What can hang from each mark
Z: A F
F: B M S Z
T: N
B: F T
N: A
S: F J

Each row was made from one small tree. Brackets hold a mark, then the marks that hang from it, in alphabetical order. Every link used is in the known rows. Write each row's tree.
Known rows
{Z A F}: [ 2.20  3.61 -0.35  1.17 -1.75  4.63 -3.40  0.18 -3.41 -3.69 -0.14 -0.95
  1.49 -1.36  2.64 -1.85  1.92  1.10 -2.50  0.65]
{N A}: [ 1.35  1.18  0.72  1.37 -0.95  0.10  0.96 -0.38  1.03 -1.87 -1.99 -1.58
  0.13 -0.69 -1.00 -1.84  2.06  2.05  0.99  1.28]
{S F}: [ 3.25  1.11  0.49 -1.18 -0.09  0.83  0.50  0.62 -1.95 -1.68 -0.12  1.06
  1.25 -0.49 -0.42 -0.94  0.84 -0.94  0.78  1.45]
{S {F {B T}}}: [-0.14 -0.41  1.14 -0.32  0.48  1.98  4.58  1.46 -0.01 -1.94 -0.90  0.68
  0.81  1.36 -0.57  1.17  1.56 -1.71 -0.20  0.12]
{Z A {F S}}: [ 2.05  3.40 -2.20  0.48 -0.67  2.72 -4.51  0.30 -2.57 -2.00  0.86  0.09
  0.38 -2.12  1.65 -2.08  1.57  1.02 -1.93  1.42]
{F B}: [-1.06 -0.60  0.88  1.49  0.49  0.42  1.71 -0.18 -0.77  0.19  0.43 -0.07
  0.07  0.59  0.27 -0.07  0.80 -0.26  1.08  0.27]
{F {B T} M {Z A}}: [-4.17 -3.32 -1.04  0.15 -0.43  3.00  1.82 -1.12  1.60  0.68 -0.67 -0.76
 -0.55  1.66  0.55  2.23 -1.64 -1.13 -1.09 -2.81]
{B {T N}}: [-0.55  0.63  2.22  2.87  0.36  0.95  1.59 -1.76  0.38 -4.24 -1.15  0.68
  0.20 -1.68  0.56  0.28  3.62  1.41  0.55 -1.65]
{Z {F M}}: [ 2.07  0.61  0.18 -0.64 -0.53 -0.75 -2.18 -0.05 -2.29 -1.17  0.51 -0.38
  1.19 -1.42  0.51 -0.48 -0.56  0.15 -1.62  0.07]
{B T}: [ 0.17  0.88  1.07  3.08 -0.08  2.67  2.95 -1.01  1.51 -2.58 -1.80 -0.79
  0.20 -1.42 -0.05 -0.05  2.79  1.18  0.03  0.25]
{S {F Z}}: [ 1.50 -0.20  1.48 -2.43  0.20  0.38  0.84  0.70 -1.61 -0.45 -0.33  1.56
  0.93 -0.20  0.37 -0.13 -0.61 -2.03  0.03  0.33]
{F B M S Z}: [-3.40 -4.63 -1.57 -1.78  1.67 -4.47 -0.46 -0.75  1.06  4.90  1.80  1.61
 -1.67  0.56 -1.03  1.22 -3.97 -2.10  1.44 -0.91]
{T {N A}}: [ 0.59  1.21  1.91  1.33 -0.72 -1.55 -0.70 -1.16 -0.44 -3.79 -1.07  0.30
  0.29 -1.23 -0.20 -1.26  2.90  2.25  1.72 -0.79]
{F M S {Z A}}: [-0.64 -1.61 -3.60 -1.50 -0.08 -0.91 -4.15 -2.03  0.50  2.76  1.14  1.05
 -1.41 -1.15 -0.05 -0.32 -3.23 -0.44  0.78 -0.32]
{B {F M {S J} Z}}: [ 0.57  0.77  0.68 -0.17  0.49 -4.70 -0.64  0.20  1.24  4.20  0.99 -0.83
 -0.74 -0.30 -1.05 -0.66 -2.20  0.03  0.67  0.88]
{Z A {F {B T} M}}: [-1.43  0.29 -1.12  0.86 -1.19  4.17 -0.23  0.17 -1.02 -2.49 -0.38 -1.60
  1.02  0.87  1.30  1.00  0.57 -0.07 -3.16 -1.31]
{S {F M {Z A}} J}: [ 4.59 -0.15 -0.24 -3.68 -1.25 -0.35 -1.07  1.03 -0.71  0.57 -0.78 -0.37
  1.10  1.15 -0.36  0.12 -1.03  0.25  0.52  0.90]
{S {F {B T} M} J}: [ 2.82 -1.31  1.17 -1.67  0.22 -1.48  4.37  1.99  1.46 -0.13 -1.38 -0.67
  0.99  2.76 -2.10  1.67  0.45  0.02  1.03  1.15]
{F B M Z}: [-3.03 -4.04  0.39 -1.17  0.63 -2.11  0.90 -0.73  0.05  3.13  0.68  0.35
 -0.46  1.22  0.00  1.68 -3.07 -1.88  0.63 -1.72]
{T N}: [ 0.55  0.85  1.85  1.43  0.03 -0.86 -1.53 -1.63 -1.97 -2.99  0.60  1.55
  0.41 -1.89  1.03 -0.88  2.33  0.86  1.70 -1.06]

Which tree is each row?
[ 3.77  0.47  2.18 -1.56  0.17 -1.22  2.87  2.78 -0.92 -0.12 -0.61 -0.09
  1.18  2.20 -0.96  0.04  1.66  0.24  1.89  2.49] : {S {F B} J}
[-3.22 -1.57 -1.69 -0.21  0.53  0.69 -1.31 -0.25  0.05  2.33  1.36  1.15
 -1.43  0.49  0.90 -0.03 -0.91 -1.06  0.82 -0.20] : {F B S {Z A}}
[ 4.45  4.16 -1.02  0.37 -0.93  0.98 -3.96  1.35 -1.79 -1.83 -0.07 -0.82
  0.72 -1.42  0.96 -2.33  2.29  2.83 -0.88  2.77] : {Z A {F {S J}}}
[ 4.63  1.56  1.18 -2.24 -1.07  1.52  0.06  1.68 -1.07 -0.78 -1.28 -0.15
  1.18  0.88  0.59 -0.62  0.95  0.81  0.64  1.70] : {S {F {Z A}} J}
[-1.69  0.20  0.56  1.19  1.16 -0.01  1.45  1.28  0.03 -1.26  0.03  0.36
 -0.21 -0.44  0.03  0.46  1.65 -0.30 -1.78  0.18] : {Z {F {B T} S}}
[-0.01  1.54 -1.41  0.96  0.46 -2.70 -1.61 -0.79  0.30  2.32  2.36 -0.30
 -0.75 -1.31 -1.12 -1.29 -1.99 -0.76  0.17  0.86] : {B {F M S}}
[-4.54 -4.72 -1.02 -0.64  1.91 -2.68  2.24 -0.69  2.97  3.57  0.41  1.19
 -1.82  0.81 -1.51  2.33 -2.63 -1.72  0.34 -1.64] : {F {B T} M S Z}
[-3.16 -2.56  0.88  1.06 -0.02 -1.86  2.82 -1.06  2.27 -2.14 -1.20 -0.25
 -0.15  1.35 -1.53  1.79  0.76  0.63  0.53 -2.73] : {F {B {T {N A}}} M}
[ 1.93 -0.09  0.97 -0.44  1.00 -3.76 -0.27  0.23  1.24  2.70 -0.34  0.41
 -1.15 -1.04 -0.72 -0.87  0.20  1.64  2.31  1.99] : {F {S J} Z}
[-0.57  0.14 -2.00 -0.15  0.02  1.17 -2.98 -1.06 -0.30  1.26  0.56  1.05
 -1.21 -1.61  0.87 -1.11 -0.58  0.04  0.52  0.53] : {F S {Z A}}
[-1.75  1.89  0.99  2.08 -1.07  4.60 -0.38  0.51 -2.33 -5.45 -0.26 -0.19
  1.16  0.27  2.66  0.59  3.52  0.61 -3.06 -2.15] : {Z A {F {B {T N}}}}
[ 2.03 -2.63  1.83 -3.87  0.36 -3.48  2.17  2.29 -0.14  2.59 -0.38  0.33
  0.84  2.96 -1.31  1.57 -2.10 -1.11  1.46  0.44] : {S {F B M Z} J}
[-3.64  0.02  2.60  1.86  0.11 -0.58  1.62 -1.30  1.01 -1.10  0.18 -0.17
 -0.20 -0.59  0.70  1.44 -0.30 -0.98 -1.68 -4.09] : {B {F M Z} {T N}}
[-2.78  1.17  0.06  2.04 -1.10  3.82  1.22 -1.15  1.56 -0.35 -0.47 -2.11
  0.06  0.19  0.96  0.64 -0.78 -0.93 -2.59 -2.31] : {B {F M {Z A}} T}
[-1.77  1.15 -2.04  0.01 -0.34 -0.22 -3.16 -1.08  0.16  2.85  1.98 -0.42
 -1.01 -0.74  0.27 -0.79 -2.95 -1.27 -0.93 -0.52] : {B {F M S {Z A}}}
[ 4.31  2.28 -2.32 -0.81 -1.09 -0.70 -5.03  0.74 -1.36 -0.27  0.51 -0.92
  0.56 -1.08  0.11 -1.56 -0.03  2.32 -0.81  2.16] : {Z A {F M {S J}}}
[-2.73  3.02  1.49  3.27 -1.08  5.64  2.19 -0.44  1.05 -1.68 -0.97 -2.23
  0.00 -0.32  1.74 -0.01  1.51 -0.17 -2.81 -1.51] : {B {F {Z A}} T}
[-2.39 -3.05 -1.91  0.54  1.53 -2.36  1.67 -0.95  2.89  1.78  0.54  0.70
 -1.51  0.39 -2.14  1.34 -1.09 -0.69  1.05 -0.30] : {F {B T} M S}
[ 2.03 -0.87 -2.33 -1.62 -0.23 -2.60 -3.42 -0.74  1.08  3.29  0.18 -0.20
 -1.06 -0.46 -0.89 -0.54 -1.88  1.52  1.73  1.03] : {F M {S J} {Z A}}
[ 0.11 -0.40  0.96  1.91  1.38 -1.88  3.72  1.02  3.10  0.83 -1.10 -0.40
 -1.03  0.96 -1.77  0.32  2.29  1.77  2.13  1.92] : {F {B T} {S J}}
[-1.40  2.92  0.54  3.59  0.73  0.87  2.38 -0.30  2.10 -0.59  0.02 -0.86
 -0.77 -1.48 -0.65 -0.85  1.64 -0.06 -0.81  0.52] : {B {F S} T}
[-0.59  0.37  0.07  0.25  0.98 -1.43 -1.01  1.28 -1.96  0.03  1.32  0.98
  0.12 -0.52  0.50 -0.61  0.41 -0.47 -1.00  0.91] : {Z {F B S}}
[-0.52 -0.68 -0.33 -0.25  0.31 -0.84 -0.42  0.89  0.79  2.72  0.15  0.18
 -1.09  1.25  0.19 -0.23  0.07  0.97  1.77  1.09] : {F B {S J} {Z A}}
[-0.77 -2.51 -1.33 -3.60 -0.47  1.19 -0.27  0.64 -1.53  1.05  0.75  1.07
  0.65  2.22  0.15  1.39 -3.04 -2.88 -0.46 -1.13] : {S {F B M {Z A}}}
[ 1.58 -0.93 -1.64 -3.50 -0.93  1.51 -1.84 -0.20 -1.58  0.05  0.14  1.00
  0.88  0.24  0.30  0.31 -2.41 -1.98 -0.39 -0.55] : {S {F M {Z A}}}
